What can hang from each mark:
gufo: komu pote tuve
fuli: komu zerini
pote: gamu
komu: fuli gamu gufo
zerini: gufo
tuve: gufo
gamu: pote tuve

Known rows, with every way that one mark hangs from another:
(gufo pote tuve): [  0.8  15.0   2.8   4.4  12.0 -23.7  21.5 -20.5  15.3   5.9 -13.7  -9.9
  10.1   7.1   2.3   7.2  17.7  20.1   1.6  29.5   0.5  14.2  15.7  -3.5
 -44.7   4.0  -7.7]
(fuli komu (zerini (gufo tuve))): [-32.0  17.1   0.9  17.0   4.4 -30.5   9.9 -25.6  13.2  -5.1 -21.4 -23.7
   7.5  19.4  -1.7  -5.5  19.9  32.5   0.0  56.4  11.4  39.7  -9.7  -9.3
 -28.6   6.1  10.7]
(tuve (gufo (komu fuli gamu))): [-10.7   6.9 -10.9   6.5   0.3  -8.9  13.6   7.2  33.1  -7.4   4.5  -9.5
   2.7   3.2   1.4  -9.5  21.4  22.0  14.3  27.7  21.7  15.8 -17.4   1.8
 -35.3  16.5   5.8]
(fuli (komu gamu)): [-11.4  21.4   0.9  18.3  21.3 -19.0   5.4  -4.8   9.0   5.4  -0.6 -26.8
  -3.6   1.3   1.8  -3.1  14.2  23.5  18.5  41.6  17.5  21.6   9.2 -10.1
 -28.0   3.5   6.9]
(komu (fuli (zerini gufo))): [ -6.3   7.8 -10.1   9.5   5.6 -31.0  26.5 -25.1  29.1   3.3   4.2 -14.7
 -14.8   7.7  12.9  -4.8  15.8  35.2   2.9  42.3  28.3  17.1 -21.5  -3.9
 -42.0  26.8  22.2]
(gamu pote tuve): [  5.6  25.6  -3.5  21.8   6.0 -32.2  21.3  -0.5  22.2   9.2  -3.6  -3.7
 -53.4 -14.5  -9.8  13.3   0.5  24.0  -6.1  15.4  29.1  -2.5 -13.5  -9.7
 -43.3  12.7 -12.5]
(pote (gamu (tuve (gufo komu)))): [ -1.4  17.9  -7.5  -5.6   8.3  -5.2  22.1   8.3  22.4  12.4   3.6  -6.2
 -28.6  -5.3  -4.3 -14.8   3.0  20.3   3.9  20.7  13.7   8.9  -2.0  -8.9
 -29.0   9.6 -17.6]
(gamu (tuve (gufo pote))): [ -7.1  11.8  -2.1   9.4   2.5 -11.8  22.8  14.3  26.5  -3.0  -1.2  -6.8
 -23.8   1.3  -8.2   4.0   5.2  21.3  -3.6  26.6  19.1   6.7 -13.4   4.6
 -47.8  19.9  -4.0]
(zerini (gufo (komu fuli gamu) tuve)): [-19.0  10.2 -21.9   5.5  -2.7 -14.6  15.3 -23.5  28.4  -4.2  -5.6 -14.0
  -0.3   4.8   5.7  -7.5  29.6  20.0   1.9  29.5  15.7  27.8 -12.9 -11.7
 -31.5   6.7  -3.4]
(komu (fuli zerini)): [  0.5   8.6  -0.9   9.7  12.5 -37.5  26.2 -22.9  27.1   9.1   6.1 -12.9
 -14.5   4.9  19.7  -3.8  11.3  34.7   5.5  42.2  23.1   9.7 -13.8  -4.8
 -49.4  25.5  22.9]
(fuli (komu gamu) (zerini gufo)): [-31.4  21.5  -7.3  19.7   8.5 -22.5   3.5 -17.7   4.9  -1.4 -10.3 -34.1
   1.6   5.3  -2.1 -15.7  13.6  34.9   6.5  67.5  24.3  40.7  -4.2 -11.3
 -16.5   9.9  13.6]
(komu (gufo pote)): [ -1.9   2.1   0.5   6.7  15.9  -7.9   9.3  -7.4  11.6  -5.7  -6.4  -8.2
  -8.1   1.4  -4.6   9.3  14.0  20.4  19.5  18.4  20.6   6.1 -13.3  11.4
 -34.6  22.8  11.0]
(zerini (gufo komu)): [-12.7   9.6 -13.5   7.6   3.7  -7.8   9.5 -17.2  20.4   0.0  -6.0 -16.3
  -4.2  18.2 -10.7   5.0  20.7  20.5   3.6  24.6  29.2  21.4 -19.4  -2.0
 -26.1   8.8  -4.0]
(tuve (gufo (komu gamu))): [ -8.7   9.4  -9.0   7.5   2.1  -8.2   6.9   9.7  25.3  -4.5   0.9 -12.7
   5.1   6.4  -6.8  -8.3  17.2  21.7  11.6  25.7  24.9  17.5 -11.9   2.9
 -31.0   9.0   2.2]
(tuve (gufo (komu fuli) (pote gamu))): [-11.1   7.5  -4.7  -2.2  -0.3   2.4  20.4   6.3  29.3  -7.3  -6.3  -5.4
  10.1   5.3 -11.1  -7.5  24.8  20.2  17.5  30.0  10.5  12.3 -12.1   4.5
 -29.0  21.6  -7.7]
(gamu pote (tuve (gufo komu))): [ -7.8  20.9  -5.1  20.0  -6.2 -21.7  18.1  11.9  30.8  -4.8 -10.4   1.1
 -39.4 -10.9 -18.4   9.3   8.5  22.0  -4.0  15.3  24.6   2.5 -25.2  -5.1
 -40.6  13.8 -16.7]
(komu (fuli (zerini (gufo pote)))): [ -8.1   7.8  -8.6   7.7   5.8 -27.0  26.6 -24.4  26.2   2.7   1.5 -16.1
  -8.9   6.0   9.2  -4.3  16.3  34.0   4.5  46.5  25.0  16.3 -18.0  -2.4
 -40.8  29.9  18.0]
(komu fuli (gamu pote tuve) gufo): [ -7.2  10.4 -22.1  15.4   3.1 -20.0  18.3  -0.7  28.0  -9.3  10.1  -2.8
 -52.8 -43.1  14.0  -7.8  13.9  22.7  17.2  22.0  27.1   2.1 -23.7  -9.2
 -38.6  31.9  12.3]
(fuli (zerini (gufo komu))): [-16.0  12.0  -6.6  10.6   3.8 -24.1   9.5 -26.0  14.1   6.2 -10.6 -19.7
   0.3  17.0  -2.5  -5.8   9.7  32.2  -2.6  50.4  28.4  27.8 -16.9  -4.7
 -28.4  13.2   8.3]
(zerini (gufo pote)): [ -5.4  12.2 -14.4   6.7   5.7  -5.8  15.3 -13.6  12.9   0.5  -6.2 -21.0
  -3.9  13.0 -20.4   5.8  17.6  25.6   2.3  27.4  33.6  21.5 -10.6   3.9
 -23.1  16.1  -2.8]

Rows:
[ -8.0  13.3  -9.9  11.2  -0.3 -10.8   6.8   9.7  26.4  -5.4  -3.0 -10.9
  -0.2   0.9 -11.7  -5.9  18.2  22.7  11.0  23.2  27.7  16.4 -13.3   1.1
 -26.8   9.2  -1.1]
(tuve (gufo (komu (gamu pote))))
[  0.5  13.1  -6.6  -1.4   4.7  -1.6  18.5  11.8  20.8  -0.5  -2.2 -12.4
   1.1   6.5 -18.5  -7.4  13.4  26.7  10.4  20.4  23.9  13.8  -2.3   9.0
 -23.6  17.2  -3.0]
(tuve (gufo (pote gamu)))
[-11.8  16.1   3.6  -6.4   9.9  -7.3  17.6 -21.7  14.7   8.8 -22.3  -5.4
  23.5   3.5   0.5  -2.9  23.8  10.2  10.3  37.3 -19.0  15.2  18.4 -13.2
 -34.2  -1.6 -31.2]
(gufo komu (pote gamu) tuve)
[  3.5  19.6  -8.8  -5.3   8.7  -8.1  24.6  10.4  21.3  13.6   7.5  -7.6
 -34.3  -5.4  -3.3 -15.3   0.2  24.7   2.1  17.3  19.1   8.0  -1.3  -7.3
 -27.9  11.1 -13.2]
(pote (gamu (tuve gufo)))
[-11.5   6.8   0.3   5.4   1.9  -1.0  11.8   6.4  24.5 -10.1 -11.1  -8.9
  17.5  14.2 -16.7   2.7  21.0  19.0  12.8  29.6  15.8  13.5 -12.7   9.6
 -34.5  16.5  -5.1]
(tuve (gufo komu pote))
[-17.0   9.3 -13.8   6.3  -1.3 -15.6  11.6 -24.3  25.8  -2.6 -13.0 -11.2
   2.1  18.0  -3.9   2.6  26.1  18.5  -2.7  22.1  15.6  26.3 -14.0  -6.2
 -31.7   0.5  -8.2]
(zerini (gufo komu tuve))
[-12.6  10.8  -6.2   6.2   1.5   0.3   7.9   9.4  20.9  -8.3  -5.9 -13.1
  17.1   4.4 -14.6  -5.2  19.6  18.7  14.0  34.4  18.0  17.2  -5.7   5.6
 -28.6  14.7  -4.4]
(tuve (gufo (komu gamu) pote))
[-10.4  12.7 -14.9   4.1   0.5 -12.5  17.9 -20.3  17.4  -1.1 -12.6 -16.9
   1.7  13.7 -11.4   3.7  23.9  23.7  -4.2  24.8  19.9  26.6  -4.8  -0.4
 -28.6   8.1  -5.9]
(zerini (gufo pote tuve))
[-27.9  12.6  11.0  12.5  16.1 -17.4   5.9 -15.9   3.8  -5.8 -21.4 -19.9
   6.5   4.3  -1.5  -5.8  14.5  29.3  20.3  58.8   6.2  25.9  -7.1  -2.3
 -24.8  18.2  12.9]
(fuli (komu (gufo (pote gamu))) zerini)
[-16.3  11.8  -4.5   9.0   9.5  -2.8  19.1  -8.2  19.5  -0.2  -4.3 -12.1
   4.3 -12.8   6.6  -1.4  19.2  10.8  17.0  57.2   1.2   7.6  -0.1  -9.3
 -45.7  24.0 -13.7]
(gufo (komu fuli (gamu tuve)) pote)
[-34.5  18.2   2.6  16.2   4.1 -24.5  10.9 -25.7  10.2  -6.6 -27.1 -25.3
  16.2  17.5  -5.6  -3.6  21.1  31.3   2.3  63.3   6.7  39.2  -4.8  -6.8
 -26.8   8.8   5.8]
(fuli komu (zerini (gufo pote tuve)))
[-13.8  13.5 -22.9  11.7  -0.4 -10.5  13.2 -16.4  24.0  -2.4  -1.2 -16.9
 -12.3  -0.5  -6.9  -3.2  25.5  22.7   7.9  29.0  31.3  21.3 -20.2  -9.0
 -22.0  14.1  -3.0]
(zerini (gufo (komu fuli (gamu pote))))
[ -8.3  19.9  -6.1  16.0   9.1 -18.0   8.6  -6.0  16.7   8.7  -2.2 -11.8
 -17.0 -12.4  -0.6  -0.2   9.2  15.3   8.4  36.4  18.3   8.3  -2.9 -16.0
 -36.7   5.7 -14.1]
(gufo (komu (gamu pote tuve)))
[ -4.2   5.6  -2.8  -3.1  12.4  -9.6  14.9 -14.0  13.3  -2.8 -11.9  -2.3
  -5.1  -5.2   0.7  -2.0  18.0  18.4  16.0  15.1   4.3  11.4  -0.5   1.4
 -30.0  13.2   0.8]
(komu (gufo (pote gamu) tuve))
[-22.3  22.2   4.3  20.7  18.5 -30.8   3.5 -15.0   3.5   6.1  -6.6 -31.5
   3.1   0.7   6.7 -13.9   7.0  33.6  11.3  68.4  16.5  31.5   7.3 -13.0
 -26.6   8.4  15.9]
(fuli (komu gamu) zerini)
[ -9.0   7.0  -8.8   6.8   4.2 -30.0  28.8 -28.8  28.7   0.6  -2.6 -12.7
  -5.8   6.0  13.0  -4.3  19.4  33.5   0.4  44.3  19.0  18.8 -14.9  -5.6
 -43.9  25.9  15.0]
(komu (fuli (zerini (gufo pote tuve))))
[-15.9   9.2 -10.8   7.1   3.1   1.3  11.1 -16.1  15.3  -3.0 -13.4 -17.4
   8.8  16.5 -18.8   7.4  24.6  18.8   6.6  33.4  23.5  21.8 -15.6   1.5
 -25.3  15.1 -10.4]
(zerini (gufo komu pote))
[-21.2  12.8 -18.8   5.6  -0.8  -4.3   9.7 -20.0  16.1  -3.9 -14.7 -17.7
  13.8   5.9  -8.4  -2.9  28.2  17.2   2.2  37.1  12.3  30.4  -1.4  -6.9
 -24.6   5.5 -14.5]
(zerini (gufo (komu gamu) pote tuve))
[-20.7  19.1  -2.9  23.0  13.2 -15.7   3.8   1.8  12.7  -9.9  -7.6 -15.8
 -26.8 -18.2  -2.6   0.1  15.0  19.8  20.5  32.1  16.4  15.7  -9.6  -8.8
 -28.0  12.3   4.3]
(fuli (komu (gamu pote tuve) gufo))
[-10.7   7.1   6.2   7.4  12.7  -6.7  20.0 -17.1  22.7   1.0 -10.7  -8.6
  15.8   7.0   2.3   9.3  24.4  12.9  19.5  45.4   0.4   4.6  -6.8  -2.4
 -46.7  23.4  -8.5]
(gufo (komu fuli) pote)
[-16.1   8.3  -2.6   9.7  -1.6 -18.2  22.6   6.5  35.0  -5.1  -2.3  -3.2
 -22.3   3.1   4.7  -1.7   7.9  20.4  -3.4  36.7  14.8   8.6 -24.9  -1.2
 -53.9  21.0  -0.8]
(gamu (tuve (gufo (komu (fuli zerini)))))
[ -9.9  16.3  -9.7  15.0   6.9 -20.0  16.7  -9.6  28.1   3.9   1.4  -7.8
 -21.1 -16.5  10.5  -1.9  16.7  17.0  11.5  38.7  13.8   4.6 -10.5 -17.1
 -42.5  15.8  -7.5]
(gufo (komu fuli (gamu pote tuve)))
[-18.6   8.7  10.0  16.1  18.3  -9.7   6.1  -6.4  11.1 -11.6 -13.9 -16.6
   1.2   8.0  -5.5  10.9  21.9  18.8  26.1  32.2   8.7  16.0  -9.2   3.5
 -32.6  16.5   9.8]
(fuli (komu (gufo pote)))
[ -5.2  -4.6  -6.6   4.4   6.7 -26.3  23.8 -20.8  36.0 -10.7  -0.5   3.3
 -17.9  -4.9  26.0   2.5  26.6  21.3  16.4  10.1   8.3   6.7 -23.2   1.7
 -51.8  24.3  22.6]
(komu fuli (gufo tuve))
[-17.7  14.1 -13.9  -0.2   3.0   7.5  15.7 -10.6  15.0   0.3 -11.6 -14.5
  -2.8   6.5 -18.9  -1.6  19.0  18.1   5.1  34.7  17.4  20.8 -11.0  -5.0
 -19.3  15.0 -21.8]
(zerini (gufo komu (pote (gamu tuve))))
[ -3.9   9.2 -22.0  12.0   3.3 -28.0  16.3 -15.1  28.7 -10.1   2.8  -3.9
 -31.0 -36.2  19.0 -10.9  25.0  24.8  18.3  16.0  18.9  10.2 -13.2 -10.4
 -33.4  20.6  15.9]
(komu fuli (gamu pote) (gufo tuve))
[ -1.6  22.9  -6.7  19.4  -5.3 -25.9  21.7  14.6  30.3  -3.1  -5.5  -0.5
 -47.8 -13.1 -18.5   7.9   4.4  26.0  -6.3  10.8  32.4   1.4 -22.3  -2.2
 -39.6  15.0 -10.5]
(gamu pote (tuve gufo))
[  4.2  19.6  -0.6  -1.1  16.6  -5.4  23.1  -2.3   7.8  15.6  -3.0 -12.6
 -14.0  -5.7  -9.3  -2.7   3.5  20.7   7.5  33.5  11.1   5.4  11.1  -4.5
 -29.6  17.2 -17.2]
(gufo (pote (gamu tuve)))
[-13.6  11.4 -18.8   8.1   4.3  -5.7   6.4 -13.3  16.5   1.0  -1.7 -20.2
  -3.4   9.0  -8.7  -3.7  20.2  21.0   5.6  31.0  31.6  25.5 -12.7  -5.4
 -20.8   7.9  -3.3]
(zerini (gufo (komu gamu)))
[-10.7   2.2 -16.9   8.8  10.2 -22.3  12.8 -15.7  21.2  -4.2  10.6 -14.3
 -19.5 -24.2  24.8 -19.5  14.0  31.0  20.8  44.4  25.9  16.4 -17.1  -4.9
 -34.3  32.8  33.0]
(komu (fuli zerini) gamu gufo)
[-26.1  23.4   3.6  21.1  14.3 -30.5   7.7 -10.6   7.2   4.0  -8.4 -29.2
  -7.3  -4.0   8.2 -13.0   3.9  30.3   6.5  71.1  12.7  29.4   3.2 -15.4
 -33.5   9.8   9.2]
(fuli (komu (gamu tuve)) zerini)
[-27.1   9.5  12.4  18.1  15.2 -26.9   3.8 -17.4   9.3  -7.4 -17.2 -18.3
   0.9   9.5   3.6  -1.5  13.6  30.3  17.1  52.2  12.9  26.0 -13.9  -1.7
 -32.4  16.2  22.2]
(fuli (komu gufo) zerini)
[-17.1  13.7   0.0  16.4  20.3 -13.3   0.3  -3.6   9.8  -7.7  -2.3 -21.5
  -7.4  -4.9   2.8  -3.3  18.6  21.0  27.4  33.6  16.4  21.0  -2.7  -4.1
 -26.3   9.8  14.0]
(fuli (komu gamu gufo))
[ -7.1  -0.9  -8.1  -4.0   8.7 -12.1  26.8 -18.5  27.8  -9.0  -5.6   1.7
  -9.8 -13.0  16.4  -4.3  27.7  19.8  21.8  18.5  -0.6   7.0 -11.8   0.5
 -40.9  27.6   8.8]
(komu fuli (gufo (pote gamu) tuve))
[  2.5  19.9  -0.5  -6.1  13.3 -15.7  24.1 -17.8  12.2  14.3 -12.0  -9.2
   5.3  -0.4  -0.4  -5.6  14.8  21.9   3.9  27.9  -3.9  14.5  24.5  -8.0
 -31.6   2.2 -18.2]
(gufo (pote gamu) tuve)
[-18.2   7.0 -13.7   6.2   1.1  -0.1  17.1 -17.9  22.8  -6.5  -9.2 -14.4
   5.2  12.7 -12.6   6.1  27.7  19.4   9.6  35.5  20.4  18.9 -19.7   0.8
 -30.2  21.1  -5.8]
(zerini (gufo (komu fuli) pote))
[-16.6   6.8   3.0   6.2   4.8 -36.0  20.7 -33.7  33.1   2.0 -13.6  -1.3
  11.0   9.5  26.1  -2.1  25.7  18.8   3.5  41.9  -9.3  17.2  -6.2 -14.3
 -56.9   6.1   0.0]
(gufo (komu (fuli zerini)) tuve)
[ -7.5   8.2 -12.8   5.9  12.7 -11.3   5.6 -10.0   9.2  -5.4  -4.0 -12.5
  -2.7 -20.1   8.0  -9.2  16.8  19.0  17.2  28.3  11.8  18.6   7.6  -1.0
 -28.6  12.6   8.2]
(komu gamu (gufo pote tuve))
[-24.6  14.4   0.9  17.0  15.9  -5.7   4.8   2.4   9.0 -10.9  -8.4 -19.7
 -10.0 -10.5  -1.0  -0.9  16.4  15.7  24.2  43.0   8.3  18.0  -3.0  -4.6
 -31.3  16.8   4.2]
(fuli (komu (gamu tuve) (gufo pote)))
[-23.2  13.2  -0.1  15.4  15.8 -11.6   3.8  -7.8   9.8 -10.5 -13.0 -19.8
   5.2  -6.6   2.7  -1.7  23.5  17.6  24.5  38.3   2.5  24.1   5.3  -6.1
 -27.9   7.8   6.9]
(fuli (komu gamu (gufo pote tuve)))
[-17.3  14.2 -15.0  -2.9  -0.7  -1.0  17.1 -21.3  17.4  -1.1 -17.8 -12.1
  11.0  10.2 -12.1  -3.7  28.2  16.8   2.9  30.6   6.8  26.9  -1.7  -7.3
 -21.0   4.8 -21.9]
(zerini (gufo komu (pote gamu) tuve))
[-15.9  16.3 -20.8  12.4   0.0  -8.1   8.6 -10.6  19.2  -0.2  -4.5 -17.1
 -17.5  -0.1 -13.8  -1.2  18.1  19.8   1.8  29.8  31.7  21.6 -17.1  -8.3
 -22.3   8.4 -10.4]
(zerini (gufo (komu (gamu pote tuve))))
[-10.1  16.2  -8.4   4.9   6.1 -19.2  14.7 -21.5   6.9  10.5  -8.0 -24.0
  -1.5   8.9  -9.7 -10.6   7.0  35.5  -2.3  51.0  28.9  27.9  -6.7  -3.5
 -19.6  17.2   5.1]
(fuli (zerini (gufo (pote gamu))))
[ -1.8  13.8 -14.5  11.2  12.5 -33.0  20.6 -18.2  19.7  11.5  16.3 -22.2
 -14.4 -15.5  25.0 -21.2   8.9  35.8   8.9  55.2  27.8  16.7   0.1 -13.0
 -37.9  23.7  22.5]
(komu (fuli zerini) gamu)
[ -2.1  17.8 -16.9  10.6   7.6 -16.2  13.3  11.6  18.0   6.1  13.7 -18.0
 -27.8 -13.5   3.4 -14.1   0.4  24.4   2.3  32.0  29.8  13.7   0.8  -6.2
 -35.8  12.3   2.6]
(komu (gamu (tuve gufo)))
[-14.5  10.8   7.4   4.3   8.6 -15.7  15.1 -24.0  17.7   0.7 -25.2  -5.0
  28.2  10.8   2.9   9.1  26.4   9.7   7.7  39.8 -14.4  14.9  10.0  -6.9
 -46.6   0.6 -19.8]
(gufo komu pote tuve)
[-30.1   9.8  11.6  16.3  11.8 -32.6   6.0 -21.8  12.6 -10.0 -21.4 -15.7
   5.1  10.0   9.8  -2.9  18.3  28.9  12.9  50.9   3.4  28.8 -10.7  -4.3
 -36.5  10.8  20.1]
(fuli (komu (gufo tuve)) zerini)
